Known rows, with every step that occurs:
l > r > k > z: [ 16 -14  -6   3   7  12  -1  -3   7   6   3  13 -13   7   2 -10 -14  -4
  -8   0  12   5 -10  24 -19 -15  23  18]
z > m > k > g > d > l > c: [ 17  19 -10 -14   6   7  12   6  12   8  -6  -5   4 -11  14  -6 -22   1
   1  11 -16  13 -15  -3  13   0 -25  -7]
d > l: [  1  -5  -7   7  -8   3   2   4  11  -9   0   0  10  30  11  -9   1  -3
  15  -8   6   7 -11  -4   2  -9 -20  -4]
g > m > k > z: [ 30  -6  11  -4  12   5   1  -9  14   7 -24   7  -5 -20  -3 -24 -13   0
  12   1 -30  26 -13  -6  -2  18  -8  -5]
c > l > k > z > m > g: [ 23  -4  -8  -7 -13   7   9   9  20   0 -10   2 -23  12  17 -22   1  10
  19 -12 -11  14 -10  13  -2  13  -8  -7]
k > g: [ -6  -7   2 -11   4  10  16  -1   1  -2  -2   2   2   0  15  -4 -22   1
  14  -8   4   8 -11   1  -2  18  -3  -9]
c > l > k > g > m: [ 16  -6 -14  -4 -13   1  11  -1  21   6  -2   6 -16  14  21 -29   0   6
  24  -2   0  22 -13  15  -5  23 -21 -12]
c > l > k > z > m > g > d > r: [ 19  11 -17  -4  -5  -3   1  13  28   7 -11  -1 -16  13  10 -27  -2   6
  24  -5  -8  14 -10  18  -3  -3  -3  -5]
r > d > l > k > g > m: [ -5   1  -7 -20  -7 -22   5   6  16  15  -1  14  -4  24  15 -25 -24 -12
  14  -3   7  19 -12  11  -2  -8 -35 -15]
m > k > g > d > l: [ -2   2  -1  -6  -4  -8   8  14  26  14 -11  -5   2   5  22 -16 -21  -5
  16   2  -1  33 -13   0   4   9 -26 -22]
r > m: [ 15  -7 -12  -1  11   5   6  -2   1  -1  -2  16   3 -17 -11 -12 -13 -10
  -3  -8 -14  11  -1  -4   8  -2  -8   8]
k > z > m > g: [ 19   1  10 -13  19  16  10   1   0  -8 -21   2  -5 -15  -3  -4 -17   4
  11 -15 -30  -2 -11  -5   3   7   9   0]
c > l > r > k > z > m: [ 26  -8 -17   7  -1  15   1   1  18   3   4   8 -17  17   7 -18   3   1
   3   2   0  13 -11  17 -14  -9   6  14]
z > m > g > d: [  9  26 -12 -10  12   2   8   8  -1   4   2  -3   2 -28  -2 -10 -11   2
   8   4 -33   0  -6 -14  21 -14   0  -4]
l > k: [ 12  -7 -11 -11 -14  -1   3   4   1   5   7   6 -13   5  12 -19  -3  10
   0  -8  16   7 -10  14   2  -3   7   2]
w > m > g > d > l: [  5   9 -14   2  -1 -12  17   1  25  10  -1  -8  12  -9  10 -21 -17 -12
  21  -3 -38  13  -1 -16  24   4 -23 -25]
m > k: [ 11  -8   3  -4 -14   4   3   9  11   8  -2  -2  -6  -8  11 -12 -10   3
  -2   0   0  27 -11  -5   4   6  -5  -4]
w > r > m > k > g: [  8  -5 -12   3   4   3  17   6   5   8   2  13   0 -21   7 -12 -31 -29
 -12  14 -13  33  -3  -4  -3   9   0  -2]
d > l > c: [  1   2  -8   1 -20   7   6  -4  12 -11   3  -2  14  26  20   0  -8   0
  11   2  13  -1  -9   8   2  -3 -26   0]
g > d > r > k > z: [ -1   4 -14  -3  19 -15  -7   5  21  13   2   5   5   3   1 -23 -14  -1
   8   3   8  12 -10  15  -6 -29  17   5]
c > l > k > z > m: [ 27  -9 -12  -7  -9   7   3   5  17  -2  -7   2 -20  19  14 -25   8  13
  16 -12   1  15 -11  15  -4   7   0   0]
w > m > g > d > r > k: [  6   5 -16   0   4 -12  18   1  25  21   8   0   6 -23   7 -19 -26 -13
   5   5 -36  13  -5  -7  17  -1  -9 -15]
c > l: [  6 -10 -11   5 -18   5   3   3  17  -7   5  -2  -4  19  15 -18  12   7
  20  -5   6  18  -6   1  -1   6  -6  -3]
g > d > r > k: [ -4   9 -21  -1  12 -17  -6   6  18  17  14   4   7   0   2 -22 -10  -2
   4  10  11  12  -9  11  -1 -34  12   6]
r > c > l > k > g > m: [ -1   5  -8 -20 -12  -4  16  -7  13   9   7  12 -17  -2  27 -21 -11   1
   6  13  -4   4 -23  14 -10  18 -20  -4]

Rows:
[ 17 -17  15  -9  -3   7   3   7  16   2 -20   0  -9  -3   9 -14 -15   4
   5 -11  -4  26 -12   1  -4  13   4  -5]
m > k > z
[ 28   6  -5  -9   5  15   6   7  -1   5   0  -2  -6 -21   0  -8  -7   5
 -12   3 -21  14 -14 -15  14  -6  -2   6]
z > m > k
[ 15   2 -11  -4   6  -2  17   0  27  21  -4  -9   7 -17   9 -21 -30 -12
   6   5 -23  27  -8  -9  13  13 -13 -17]
w > m > k > g > d > r
[ 10   7 -12  -5  10 -13   8  10  21   8 -20  15  -3  -9  -2 -20 -24 -16
  18 -12 -27  16   0   8  10  -1 -25 -13]
r > m > g > d > l > k > z
[ 19   4 -14  -8  -8  -6   4  12  26   5 -11   0 -19  10  16 -29   2   9
  25  -9  -9  17  -7  15   2   4  -6 -10]
c > l > k > z > m > g > d
[  3   4 -13   0   5  -8  18   3  13   6   9  11   1  -3  23 -10 -26 -17
  -7  21 -12  15  -9  12  -7 -12   6  -2]
w > r > k > z > m > g > d > l > c
[ -9  25 -24 -10  -3 -19  -8   8  21  13  13  -1   0   5  10 -28  -5   0
  11  15  14   4 -11  17  -4 -27   4   5]
g > d > r > c > l > k
[ -9  15 -14   6  -6 -13   5  14  22  13   3   3   1   5  13 -13 -17 -12
  17   7 -12  12  -6   7   5 -18 -17 -13]
m > g > d > l > r > k
[ 15   9   4 -15  24   5   6   3   5  -4 -21  -1  -1 -16  -4 -12 -16   4
  17 -12 -28   1  -7  -5   6  -1  10  -4]
k > z > m > g > d
[ -3  13 -22  12   4 -12  12  10  11   4   5  10  10 -11   5 -16 -22 -34
   5  14 -21  23   4  -6   5 -12  -8  -8]
w > r > m > g > d > l
[ 13  13 -17   6  14 -10 -11   9  28   9 -17   1   7  13  -4 -26 -10 -16
  19   0  -2  20   0   9   0 -25 -12  -3]
g > d > l > r > m > k > z
[ 12  19  -7 -24  10  -2   4   7   7  11  -9   6 -15 -12   5 -17 -22   4
   1   0 -11  -6 -18  19  -2 -11  10   5]
l > k > z > m > g > d > r > c
[ -1  11 -26   9   5 -16  -8   8  21  10   9   2   8  22   8 -23  -2  -8
  13   7  13  13  -5  12  -1 -36  -6   1]
g > d > l > r > k
[ 26   0   2   0   3   2   3  -7  11  10 -10   6  -2 -23  -2 -22  -9  -1
   6   9 -28  26 -13 -11   5  12 -15  -3]
g > m > k
[ 18  20 -11 -11  18   9   6  10   8  13  -5  -5   0 -22   0  -9 -22  -1
  -2   8 -19  15 -16  -7   9  -8  -5   0]
z > m > k > g > d > r
[-19  28 -11  -4 -10 -12   5  13  23   9   4  -4   1  -9  12 -14 -17  -8
  21  12 -15   5  -9   3   2 -10 -10  -9]
m > g > d > r > c > l
[  0  16  -7 -25  -7  -9  11   6  17   7   1   6 -19  -7  23 -22  -9   4
   9   9 -14   0 -17  14  -3   1  -8  -4]
r > c > l > k > z > m > g > d
[ 17   1  -4  -5  -3   4   8  10  13  -2 -15   4  -8  23  13 -12 -10   0
  15 -14 -10   4 -17   9   2  -1 -21  -9]
d > l > k > z > m > g
[ 10  25  -8 -20  16   7   9   9   6  16   0  -1  -3 -27   5  -7 -27  -3
 -10  17 -20   8 -22  -5   6  -9  -7   3]
z > m > k > g > d > r > c
[-12   3 -14  -2 -16  -3  13  -1   3  -4  25   5  -2   1  26 -15  -7 -16
  -6  25   7  10 -11   1 -13  -4  14   6]
w > r > c > l
[  9  18 -24   9   6 -12 -11  11  26  11  -5   1  10  10  -2 -25  -6 -16
  14   6   0  21   0   5   6 -30 -17  -2]
g > d > l > r > m > k
[ 10   5 -27  -2  -6  -7   5  10  29  12  -2   6 -11  14  13 -29  -9  -4
  21  -2   7  23  -8  23  -3   3 -19  -7]
c > l > k > g > d > r > m
[  4  -2 -20  -7 -16 -10   7   8  26   9   2  -1 -13  21  26 -30   1   8
  27  -5  14  22  -8  19  -2  11 -13 -15]
c > l > k > g > d
[ 18   3 -15   2   2  -1  15   1  30  19  -6  -9   5  -3  13 -22 -25 -16
  10   4 -20  26  -6  -6  12  10 -23 -21]
w > m > k > g > d > l > r
[-10  24 -12   7  -7  -8   0  14  19   4  -3  -5   7   5   8 -12 -13 -11
  26   3 -11   6  -1   1   7 -17 -15 -13]
m > g > d > l > r
[  5  27 -20 -16  13 -11  -6   5  19  10   1   0  -3   0   4 -27  -8   2
   9  11   2  -1 -14  17  -5 -28  10   9]
g > d > r > c > l > k > z > m
[ 11   4 -11  -7   3  -4  12   5  25  13 -14  10   5 -13   8 -11 -33 -17
   5   4 -14  28  -5   6   9  11 -41 -12]
r > m > k > g > d > l > c
[ 11  23 -12 -15   9   6  10   9  15  15   0  -3  -7 -18  10 -11 -19  -2
  -3  17 -20  14 -21  -3   5  -5 -14  -1]
z > m > k > g > d > r > c > l
[ 20  15  -8 -16  12   0   0  10  10   9 -13   3 -13  -6   0 -20 -18   6
   8  -8 -10   1 -12  18   1 -11  12   2]
l > k > z > m > g > d > r
